Every row comes from one small tree of marks. The marks that hang from a mark follow it in brackets, in alphabetical order. Every link used is in the known rows. Which tree was each row made from?
Known rows:
betu{nemez}: [ 5.19  2.11  0.97 -3.87  0.05 -2.37 -1.72  0.69  2.51  0.14  0.11  0.27
 -1.28 -8.11 -5.16 -2.26 -2.80 -0.74  3.91  2.12 -4.48  4.75 -4.13  1.41]
zutof{fupip{ruku{tidopir{koni nemez}}}}: [-0.57 -0.39  1.52 -3.46  0.65  1.15  1.30  3.61 -0.04 -0.24  0.56  0.15
 -0.18 -2.31 -1.50  0.44  1.63 -0.02  0.70  0.33 -2.17  1.95  1.65  2.42]
koni{tidopir{bukeb nemez}}: [ 1.18 -2.28  0.77 -0.50  2.43 -4.41 -0.27  3.46  1.71 -0.56 -0.35 -1.72
 -0.93 -4.64 -4.17 -3.26 -3.38 -1.92 -0.70  0.72 -2.25  3.62 -5.75  3.61]
tidopir{bukeb nemez zutof{fupip}}: [ 0.75 -2.72  1.55 -1.38  1.78  0.47  2.43  3.11 -0.31 -1.39  0.26  0.22
  0.16 -3.49 -1.51 -0.80 -3.37 -0.17  0.89  0.94 -1.30  3.08 -2.97  3.22]
ruku{tidopir{bukeb koni zutof} zemap}: [-2.02 -1.76  2.85  0.97  1.52  0.36  1.38  2.16  0.48  0.72  1.48 -1.21
 -1.26 -3.34 -0.34  1.24 -3.37 -0.22  0.68 -1.56  4.76  2.42 -0.10  1.44]
koni{tidopir{nemez zutof{fupip{ruku}}}}: [-2.89 -1.72  1.91 -2.06  0.39 -0.01  1.30  2.30  0.67 -1.83  0.23  0.78
  2.32 -0.42 -0.99 -0.38 -0.13 -1.16  0.35  0.75 -1.75  1.04 -0.87  3.25]
zemap{ruku{tidopir{bukeb}} zutof{fupip}}: [-3.34  0.31  1.38  0.21  1.57  1.17  0.41  3.55 -3.54 -1.01 -1.73 -0.57
  1.57 -1.45 -3.74  1.98  3.59 -0.98  2.92  3.67  1.00  6.75  5.24  1.07]
koni{tidopir}: [ 0.14  0.32  1.27 -0.82  1.52 -3.80 -1.65  2.30  3.33  0.00 -0.79  0.00
  0.48 -4.76 -5.29 -2.18 -1.94 -2.20  1.37  1.37 -1.68  3.72 -3.33  1.81]
ruku{tidopir{zutof}}: [-0.13  0.35  1.78 -1.18 -0.85 -1.15  0.65  3.12  1.39  0.09  0.39 -0.02
 -0.21 -4.33 -2.71 -1.29 -2.62 -0.05  2.58  1.03  0.22  3.12 -1.67  2.46]
fupip{ruku{tidopir{bukeb}} zutof}: [-0.07 -0.72  2.37 -1.58 -0.70 -0.03 -1.82  1.23 -0.06 -2.87  0.39  0.89
  0.23  0.05 -2.16 -0.38  0.61 -1.23  4.18  0.85 -2.51  3.76  2.60  2.75]
ruku{tidopir{bukeb}}: [ 1.98 -0.78  1.25 -0.67  0.57 -2.66 -0.61  3.59  1.28 -0.27 -0.50 -0.67
 -0.68 -4.85 -4.46 -1.86 -2.02 -0.67  2.23  1.38 -1.69  5.05 -1.94  2.47]
ruku{tidopir{koni}}: [ 0.89  1.09  1.23 -1.03  1.43 -1.59 -0.25  3.17  2.11  1.78  0.08 -0.41
 -1.68 -5.49 -3.73 -0.94 -1.38 -0.38  1.23  0.14  0.20  3.20 -1.58  1.26]
ruku{tidopir{koni nemez} zemap{zutof{fupip}}}: [-4.43  0.29  2.76 -1.74  0.05  1.93  1.27  3.70 -2.45 -0.70  0.70 -1.34
 -0.42 -2.96 -1.22  2.78  1.64 -0.86  1.54  1.89  1.44  3.59  4.87  0.44]
tidopir{bukeb nemez zutof}: [ 2.10 -2.09  0.98 -0.94  1.37 -0.78  1.57  2.96  0.78 -0.17  0.89 -1.15
 -1.12 -4.56 -1.23 -2.13 -5.35 -0.42  1.16  0.35 -0.75  2.75 -4.92  4.18]
fupip{ruku}: [ 2.44  1.36  1.18 -3.06 -0.32  0.29 -1.68  1.05  3.21 -0.43  0.09  1.05
  0.91 -3.02 -2.69 -1.13 -0.21 -1.43  4.22  2.22 -2.75  2.99  0.18  2.13]
zemap{ruku{tidopir{zutof}}}: [-1.61  0.91  1.17 -0.69 -0.66  0.15  0.62  3.05 -0.43  0.76  0.01 -0.66
  0.93 -2.56 -1.95  0.12 -0.37 -0.23  2.44  1.68  1.65  3.95  0.94  2.26]
zemap{ruku{tidopir} zutof}: [-2.62  2.83  0.91 -0.74 -0.42  0.26 -0.79  3.31 -2.08  0.44 -0.85 -1.19
  0.76 -2.61 -3.46  0.72  2.35 -1.25  3.83  3.82  1.17  6.18  4.25  1.40]
zutof{fupip{ruku{tidopir{nemez} zemap}}}: [-1.85 -0.98  2.68 -4.61 -2.74  1.87 -0.34  2.83 -0.04 -2.73  0.63  0.10
  1.89 -1.13 -0.78  1.32  2.75 -0.67  2.22  3.21 -3.13  3.44  5.05  1.86]
bukeb{tidopir{koni zutof{fupip}}}: [-0.84 -0.89  1.07  0.44  4.41 -0.43  2.05  3.01  1.95 -0.15  1.52  1.86
 -0.15 -2.59 -1.96  0.29 -2.52 -0.14  0.61 -2.55  2.35  1.69 -1.37  1.32]
ruku{tidopir}: [ 1.41  0.85  1.25 -2.08 -0.85 -2.11 -0.95  3.30  2.00  0.09 -0.32 -0.32
 -0.34 -5.19 -4.32 -1.90 -0.96 -0.53  2.89  2.35 -2.07  4.57 -0.79  2.03]
fupip{zutof}: [ 1.26  1.13  1.87 -2.88  0.11 -0.15 -2.39  0.63  1.67 -2.28  0.37  1.34
 -0.17 -3.49 -3.43 -1.01 -1.18 -1.93  4.38  1.81 -2.79  3.46  0.20  1.47]
fupip{ruku{tidopir zemap{zutof}}}: [-3.51  1.70  2.79 -2.05 -2.82  1.76 -1.59  1.63 -0.24 -1.54  0.53 -0.70
  1.34 -0.98 -1.09  2.11  2.74 -1.60  5.32  3.50  0.70  4.17  7.12  1.04]
tidopir{bukeb koni}: [ 2.90 -0.22  0.96 -0.10  4.10 -1.26 -0.06  1.90  2.37  1.65  0.10 -0.15
 -2.09 -5.58 -3.53 -0.98 -3.57 -1.12  1.15 -0.75  0.68  3.33 -3.72  1.65]

Write each row's tree:
[ 0.25 -2.68  1.51 -0.36  4.33  1.04  3.17  2.86 -0.32  0.26  0.93 -0.02
 -1.13 -3.86 -0.93 -0.02 -3.76  0.04 -0.50 -1.55  0.82  1.76 -3.71  2.71] | tidopir{bukeb koni nemez zutof{fupip}}
[-3.51 -0.84  2.39 -0.93  0.88  0.20  0.67  1.14  1.93 -1.59 -0.27  2.02
  3.03 -0.36 -2.28  0.21  0.47 -1.17  1.56  0.59 -0.37  1.43  0.27  2.04] | koni{tidopir{zutof{fupip{ruku}}}}
[-1.18  0.79  3.18 -3.82 -2.06  2.55 -3.37 -1.05  1.69 -3.50  1.43  1.50
  1.46 -0.14 -0.68  1.71  1.06 -2.32  5.40  2.00 -1.74  2.33  5.38  0.90] | fupip{ruku{zemap} zutof}
[-3.43 -1.06  3.43 -1.91 -1.89  1.53  0.74  2.47  0.36 -2.06  0.44  0.81
  2.10 -2.67 -1.50  1.98 -0.04 -0.17  2.37  1.99  0.91  3.44  3.23  0.35] | ruku{tidopir{zutof{fupip}} zemap}
[-3.92  2.06  1.34 -1.18 -0.06  1.67  0.18  3.53 -2.85 -0.72 -1.63 -0.17
  2.17 -1.85 -3.66  2.03  4.50 -0.92  3.51  4.37  0.24  6.22  6.31  0.45] | zemap{ruku{tidopir} zutof{fupip}}
[-3.60  1.68  2.09 -1.22  0.87  2.33  0.87  2.23 -0.99 -0.24 -0.14  0.94
  0.88 -1.24 -2.01  2.48  3.47 -0.88  3.38  1.22  0.94  3.55  5.42  0.78] | zemap{zutof{fupip{ruku{tidopir{koni}}}}}
[-1.15  0.70  2.35 -1.40  0.21 -0.26 -0.77  2.45  1.82  0.65  0.88 -0.93
 -1.19 -4.78 -2.25  1.06 -0.62 -0.70  1.49  0.24  1.75  3.21  1.51  0.37] | ruku{tidopir{koni} zemap}
[-3.05  0.74  3.33 -2.48 -1.24  2.39 -2.08  0.05  0.78 -2.09  1.88  1.00
  0.10  0.15 -0.16  2.29  1.75 -1.32  3.31 -0.35  0.91  1.65  5.94  0.70] | fupip{ruku{tidopir{koni} zemap} zutof}
[ 0.21 -2.56  1.55 -2.00  1.21  1.96  1.95  2.10 -0.12 -1.92  0.63  0.73
  1.13 -0.91  0.02 -0.12 -1.40 -0.30  1.81  0.65 -2.14  1.88 -0.66  3.85] | tidopir{bukeb nemez zutof{fupip{ruku}}}
[-0.51 -2.15  1.35 -0.32  1.63  0.49  2.65  3.39 -0.37  1.02  1.75 -1.43
 -1.60 -1.63  0.67 -0.64 -2.79  0.11  0.32 -2.15  1.32  0.81 -1.99  4.22] | fupip{ruku{tidopir{bukeb koni nemez zutof}}}
[-1.12 -3.00  1.79 -0.22  2.89  0.29  3.61  4.54 -1.16  0.11  0.80 -0.85
 -1.24 -3.54 -1.10  0.07 -2.52  0.62 -1.08 -1.39  1.12  2.40 -2.40  3.08] | ruku{tidopir{bukeb koni nemez zutof{fupip}}}
[-2.50 -0.08  2.61  0.16 -0.95 -0.05 -0.80  2.62 -0.84 -1.11 -0.08 -1.66
 -0.08 -3.19 -2.59  1.05 -0.22 -1.55  3.77  2.86  1.82  5.67  3.76  1.05] | ruku{tidopir{bukeb} zemap{zutof}}
[-0.11 -2.11  1.62 -1.86  2.00  0.73  1.68  3.58 -0.36 -0.32  0.31 -0.30
 -0.55 -1.70 -1.51  0.21  0.83 -0.07  0.03 -0.26 -1.76  2.45  0.61  2.95] | zutof{fupip{ruku{tidopir{bukeb koni nemez}}}}
[-0.61 -1.95  0.73 -0.51  4.38 -0.43  2.94  4.15  0.87 -0.44  1.90  0.65
 -1.01 -2.78 -0.90 -0.52 -3.13  0.01 -0.37 -2.42  1.00  1.06 -2.51  2.56] | bukeb{tidopir{koni nemez zutof{fupip}}}
[-2.93 -0.52  0.85 -0.78  0.95  1.22  1.32  4.57 -4.85 -1.14 -1.16 -1.78
  0.90 -1.78 -2.70  1.11  2.64 -0.77  1.71  3.71 -0.36  6.31  4.04  2.41] | zemap{ruku{tidopir{bukeb nemez}} zutof{fupip}}
[ 0.21 -0.62  1.26 -2.10 -1.18 -1.31  1.64  4.42  0.19 -0.06  0.92 -1.64
 -0.94 -4.31 -1.43 -2.00 -3.20  0.41  1.30  1.17 -1.16  2.86 -2.78  3.94] | ruku{tidopir{nemez zutof}}
[ 2.29 -0.37 -0.28 -1.34  3.82 -2.85  0.56  4.32  2.31  0.87  1.87 -0.93
 -2.70 -4.59 -2.47 -2.40 -3.78 -0.86  0.03 -1.56 -0.94  2.10 -3.98  2.89] | bukeb{tidopir{koni nemez}}
[-2.63 -1.57  2.97  0.58  0.58  1.72  0.97  1.19  0.72  0.29  1.78 -0.48
 -0.31 -0.56  0.94  2.07 -1.40 -0.30  1.52 -1.80  4.12  1.35  2.14  1.90] | fupip{ruku{tidopir{bukeb koni zutof} zemap}}
[-3.21  0.27  3.04 -0.97 -0.87  2.11  0.62  1.09  1.47  0.43  1.96 -0.08
  0.31 -1.07  1.11  2.05 -0.38 -0.28  2.25 -1.14  3.59  0.83  3.00  1.16] | fupip{ruku{tidopir{koni zutof} zemap}}
[ 1.29  0.12  1.11 -3.93 -2.07 -0.90 -0.55  3.51  0.89 -0.64  0.61 -0.80
 -0.08 -2.66 -1.82 -1.73  0.43 -0.50  2.55  2.23 -3.87  2.97  0.19  3.81] | fupip{ruku{tidopir{nemez}}}
[ 0.74 -0.93  0.15 -0.05  3.87 -1.84  2.13  3.99  1.68  0.95  2.59 -0.78
 -2.35 -3.64 -0.43 -1.99 -5.14 -0.17 -0.42 -2.98  1.47  0.79 -4.59  3.23] | bukeb{tidopir{koni nemez zutof}}
[-0.16 -2.06  0.76 -1.61  1.88 -1.00  2.16  4.39  0.89 -1.99  1.48  0.74
  0.36 -2.49 -1.52 -1.36 -2.76 -0.26  0.78 -0.09 -1.41  2.31 -2.09  3.12] | bukeb{tidopir{nemez zutof{fupip}}}
[-3.05 -0.26  2.55  1.12  1.72  0.38  0.02  2.37 -0.95  0.45  0.49 -1.79
 -1.32 -3.46 -1.87  2.03 -0.58 -1.26  2.36  0.45  4.07  4.35  3.10  0.53] | ruku{tidopir{bukeb koni} zemap{zutof}}
[-2.61 -2.28  2.25 -2.64 -0.27  1.67  1.15  2.64  0.69 -3.40  2.57  0.95
  2.02  1.09  1.16  1.06 -0.27 -0.56  1.92  0.08 -0.51  1.21  3.17  2.47] | bukeb{tidopir{nemez zutof{fupip{ruku{zemap}}}}}
[-0.22 -2.02  1.84  0.41  4.36  1.18  2.35  1.78  0.92  0.24  0.34  1.17
 -0.20 -3.72 -2.01  0.76 -3.19 -0.17  0.58 -1.70  2.14  2.33 -2.32  1.39] | tidopir{bukeb koni zutof{fupip}}
[-1.13 -2.82  2.49 -0.91 -1.18 -0.55  1.34  3.72 -0.55 -1.18  1.43 -2.20
 -0.66 -2.98 -0.08 -0.34 -3.52 -0.20  0.88  0.65  0.88  3.11 -0.78  3.07] | ruku{tidopir{bukeb nemez zutof} zemap}
[-2.52  0.44  3.39 -3.57 -3.36  1.84 -2.87  0.33  0.61 -3.66  1.38  0.99
  1.22  0.39 -0.83  1.70  2.16 -1.50  5.09  1.96 -1.37  2.85  6.55  1.34] | fupip{ruku{tidopir zemap} zutof}
[-2.78 -1.41  2.48 -1.58  0.04  1.81  0.14  1.41  1.93 -3.34  1.86  2.30
  2.82  1.46  0.23  1.92  0.31 -0.89  3.08 -0.03  0.85  1.98  4.56  1.10] | bukeb{tidopir{zutof{fupip{ruku{zemap}}}}}
[-1.95 -1.43  3.49 -1.99 -2.17  1.23 -2.56  0.42  0.02 -3.87  1.03  0.42
  0.77  1.02 -0.75  1.38  1.25 -1.64  4.29  1.25 -0.95  3.59  5.70  1.78] | fupip{ruku{tidopir{bukeb} zemap} zutof}
[-0.55 -1.16  2.48 -0.14  1.36 -0.70 -0.35  2.34  1.30  0.64  0.66 -1.35
 -1.42 -4.27 -2.46  0.81 -1.74 -0.91  0.85 -0.49  2.19  3.68  0.47  0.91] | ruku{tidopir{bukeb koni} zemap}
[-2.24  2.05  2.44 -2.25 -2.12  2.63 -1.91 -0.07  0.67 -1.55  0.73  0.13
  1.71 -1.36 -0.87  1.79  1.49 -2.15  5.65  3.14  0.60  3.71  6.04  0.98] | fupip{ruku{zemap{zutof}}}
